Every row comes from one small tree of marks. Brackets hold a mark, then the marks that hang from it, in alphabetical order. Every link used is in the known rows. Which tree was each row made from?
In the rows, 128 means zero.
Known rows:
[nofutir kugiz [ludi bira budi]]: [134 118  96 175 142 133 107 113 133 154 147 153 155 161 148  40  84 121
  85 143 137 138 113 114]
[ludi bira]: [135 123 126 156 159 136 145 110 141 151 141 143 155 164 165  73  91 118
 115 148 118 130 126 119]
[bira [kugiz nofutir] ludi]: [123 127 122 141 121 150 136  97 140 155 139 123 140 156 150 110  89 126
 141 167 116 116 132 118]
[ludi bira budi nofutir]: [135 123 124 179 152 130 168 118 132 141 138 143 172 163 164   4 100 118
 102 157 109 151 121 118]
[pena nofutir [rapuf lumisif]]: [110 120 140 144 172 131 137 117 152 161 153 138 145 157 181  68 101 109
  90 147 124 133 123 135]
[lipu [kugiz [nofutir ludi lumisif pena]]]: [131 121 102 155 128 134 140 113 131 157 141 142 140 150 153 138 108 120
 111 168 119 137 118 124]
[lipu [kugiz [nofutir pena]]]: [128 122 114 153 135 135 164 110 136 156 142 138 143 151 156 142 111 119
 129 174 108 140 121 125]
[lipu [kugiz [nofutir lumisif]]]: [129 122 112 145 130 135 148 112 131 158 142 138 153 150 157 132 114 119
 116 175 112 137 123 128]
[nofutir [ludi budi]]: [131 121 112 161 141 134 115 109 131 156 148 145 138 161 157  59  90 125
 105 151 126 137 120 119]
[kugiz [nofutir [ludi budi] lumisif [pena rapuf]]]: [106 119  98 168 148 142 120 113 121 149 144 139 132 152 155  99  84 122
  93 159 136 139 115 121]
[budi [ludi [bira [kugiz [nofutir lumisif pena]]]]]: [129 122 115 169 135 137 148 114 138 155 135 141 161 162 160  95  93 141
 118 159 132 124 127 122]
[ludi bira budi [nofutir pena]]: [134 123 116 186 152 131 174 120 130 138 138 143 161 161 161  23  94 119
 104 153 114 157 116 115]
[rapuf lumisif pena]: [116 118 114 145 172 139 119 117 151 158 150 130 147 147 163 156 102 104
 135 172 106 151 133 137]
[kugiz nofutir]: [110 122 120 159 157 142 147 107 134 156 145 133 141 158 159 125  99 115
 126 171 111 132 126 129]
[lipu [kugiz [nofutir ludi lumisif [pena rapuf]]]]: [127 120 106 152 130 135 138 113 131 156 142 142 140 148 156 125 106 121
 105 168 122 135 117 123]
[nofutir [ludi bira budi] lumisif pena]: [134 121  86 171 137 134 106 118 118 146 140 150 137 156 152  74  76 127
  81 134 149 143 113 111]
[lumisif [nofutir kugiz ludi [pena rapuf]]]: [120 121 100 167 135 131 132 112 133 159 151 150 117 156 153 106  81 108
 101 157 141 128 114 118]
[rapuf pena]: [120 117 116 151 163 139 119 111 145 157 153 135 143 154 161 117  98 111
 134 167 112 150 132 128]
[ludi budi [nofutir kugiz lumisif]]: [129 121  99 172 128 131 133 123 122 152 146 145 166 155 149  39 105 114
  81 161 131 154 116 125]
[ludi bira nofutir]: [138 125 127 173 156 130 163 116 143 147 138 145 161 164 164  43 105 111
 108 153 108 135 124 121]
[kugiz [nofutir lumisif]]: [111 123 109 155 150 142 130 111 126 156 144 134 145 154 157 130  98 115
 110 168 123 132 125 130]
[pena [nofutir kugiz [ludi bira budi]]]: [127 120 111 174 155 126 118 114 142 160 152 150 151 166 162  35  95 115
  82 136 131 141 116 122]
[budi [ludi [nofutir kugiz]]]: [130 121 118 181 130 130 147 120 141 159 144 147 160 163 158  77 110 130
 111 168 123 131 125 130]
[ludi [bira kugiz] budi]: [137 122 121 151 144 139 155 109 133 148 138 137 169 161 160  30  84 131
 115 150 124 141 123 113]
[budi [ludi [bira kugiz] [nofutir pena]]]: [137 123 121 179 133 131 167 118 144 153 135 144 161 165 161  68 101 137
 120 159 124 128 126 121]
[budi [ludi nofutir]]: [131 123 126 177 133 130 154 118 141 158 142 144 157 164 163  77 111 131
 119 169 118 130 129 130]
[nofutir pena]: [128 123 112 157 147 138 146 112 135 155 148 141 126 158 156 130  90 119
 124 149 128 139 121 121]

Which tree is each row?
[135 122 126 164 135 135 150 112 144 157 137 143 165 166 164  76  95 141
 123 158 127 121 130 122]
[budi [ludi [bira kugiz]]]
[121 122 103 143 133 144 130 108 134 160 140 134 135 153 150 110  87 128
 110 153 140 124 121 119]
[bira [kugiz [nofutir ludi lumisif [pena rapuf]]]]
[129 118 108 163 145 138 130 112 134 147 142 146 135 158 158  37  71 132
  96 136 142 137 112 107]
[nofutir [ludi [bira kugiz] budi] [pena rapuf]]
[128 122 107 150 130 136 152 113 130 156 142 139 145 149 155 145 110 119
 117 172 116 140 120 126]
[lipu [kugiz [nofutir lumisif pena]]]
[115 116 105 162 178 130 104 119 158 160 153 138 150 152 165 122 102 100
 110 156 114 152 126 136]
[rapuf lumisif [pena [nofutir kugiz [ludi bira]]]]
[104 121 106 158 152 144 135 113 125 152 144 136 134 151 158 130  90 117
 103 163 132 136 120 126]
[kugiz [nofutir lumisif [pena rapuf]]]
[121 124 101 161 145 132 136 117 137 158 146 141 131 150 155 143  90 104
 111 163 126 137 119 129]
[rapuf [lumisif [nofutir kugiz [ludi budi] pena]]]
[127 122 122 151 154 142 156 108 142 151 137 137 153 160 160  78  85 125
 118 150 124 126 123 116]
[ludi [bira [kugiz [nofutir [pena rapuf]]]]]
[121 124 112 162 140 132 141 110 133 156 148 146 112 157 161 105  81 111
 112 158 132 127 119 118]
[lumisif [nofutir ludi [pena rapuf]]]
[138 123 119 172 128 131 151 119 140 154 134 144 171 164 161  59 104 137
 107 159 128 125 128 124]
[budi [ludi [bira kugiz] [nofutir lumisif]]]
[125 123 116 171 125 140 135 112 132 144 145 137 143 156 152  51  91 117
 109 162 120 141 120 117]
[bira [ludi budi [nofutir kugiz [pena rapuf]]]]
[114 120 129 144 155 136 135 114 139 155 148 139 139 151 170  79  89 112
 101 163 126 129 122 128]
[pena [rapuf [lumisif [nofutir [ludi budi]]]]]
[131 123 119 175 128 130 142 121 136 158 141 145 159 162 162  81 110 131
 108 167 126 129 128 131]
[budi [ludi [nofutir lumisif]]]
[136 127 117 153 109 143 149 106 136 149 138 128 143 157 148  59  90 129
 130 160 120 135 126 113]
[bira kugiz [ludi budi [nofutir pena]]]
[131 121 107 151 128 133 135 111 132 159 142 141 147 150 155 125 112 120
 110 171 115 133 121 126]
[lipu [kugiz [nofutir ludi lumisif]]]
[128 124 112 174 122 139 136 111 131 145 145 137 143 157 149  63  93 117
 115 163 117 142 121 117]
[bira [ludi budi [nofutir kugiz pena]]]
[137 127 109 150 104 143 137 109 131 148 137 129 146 154 146  63  90 129
 119 158 128 134 125 114]
[bira kugiz [ludi budi [nofutir lumisif pena]]]
[120 125 107 154 148 134 147 117 140 160 147 139 132 150 157 165  94 101
 119 165 123 134 123 132]
[rapuf [lumisif [nofutir kugiz pena]]]
[129 126 126 165 126 139 138 109 133 145 143 133 147 159 157  49  97 118
 121 167 107 138 128 120]
[bira [ludi budi nofutir]]
[141 123  98 149 133 135  96 112 131 157 139 148 147 158 152  73  86 126
  85 136 146 121 122 116]
[nofutir [ludi [bira kugiz]] lumisif]
[104 119 108 170 159 141 136 111 131 149 145 136 131 153 159 107  86 120
 109 164 122 139 116 124]
[kugiz [nofutir [ludi budi] [pena [rapuf lumisif]]]]
[114 120 124 144 153 136 128 115 143 158 149 142 138 151 167  93  90 108
  97 161 129 124 121 129]
[pena [rapuf [lumisif [nofutir kugiz ludi]]]]
[114 120 108 153 165 133 119 115 149 158 149 133 134 147 163 157  96  98
 133 176 108 145 131 135]
[rapuf [lumisif [nofutir ludi]] pena]
[119 123 111 165 138 132 144 110 127 153 148 145 117 156 161  85  79 114
 109 160 132 134 117 117]
[lumisif [nofutir [ludi budi] [pena rapuf]]]
[114 117 113 160 181 130 113 118 154 156 151 134 151 152 170 108 100 104
 115 159 108 156 128 135]
[rapuf lumisif [pena [nofutir [ludi bira budi]]]]
[112 118  99 159 161 133 113 117 145 158 151 136 141 145 158 143  94  98
 124 177 114 151 126 134]
[rapuf [lumisif [nofutir kugiz [ludi budi]]] pena]
[124 121 109 171 145 133 149 122 142 154 147 145 143 154 153  87 104 107
  96 157 126 141 115 127]
[ludi [nofutir kugiz [pena [rapuf lumisif]]]]
[130 122 111 178 125 130 135 122 136 159 143 148 162 161 156  82 110 130
 100 166 132 130 125 131]
[budi [ludi [nofutir kugiz lumisif]]]
[130 123 113 161 153 126 109 115 140 160 148 148 145 165 168  60  97 115
  79 132 135 132 122 125]
[pena [nofutir [ludi bira] lumisif]]
[129 122 125 167 139 137 153 112 143 156 136 140 164 165 163  83  96 140
 126 163 124 122 129 123]
[budi [ludi [bira [kugiz nofutir]]]]
[115 117 111 155 150 128  92 118 140 164 156 151 143 158 166  36  94 113
  53 134 152 129 114 126]
[pena [nofutir kugiz ludi lumisif] rapuf]
[118 124 119 155 143 134 159 110 132 156 148 141 119 156 164 116  84 109
 120 163 128 131 121 121]
[lumisif [nofutir [pena rapuf]]]
[124 120 119 150 138 136 163 111 137 155 143 138 143 150 159 128 109 120
 123 173 111 138 120 125]
[lipu [kugiz [nofutir [pena rapuf]]]]
[121 119 107 178 142 133 155 124 131 147 147 143 154 153 153  47  99 113
  91 161 127 158 111 124]
[ludi budi [nofutir kugiz [pena [rapuf lumisif]]]]
[135 122 101 180 140 130 142 123 124 143 139 148 180 158 153  11  98 115
  75 153 129 152 115 119]
[ludi bira budi [nofutir kugiz lumisif]]
[123 122 107 156 146 129 114 118 138 166 154 147 149 160 160  86 104 110
  78 140 140 139 120 131]
[pena [nofutir kugiz lumisif]]
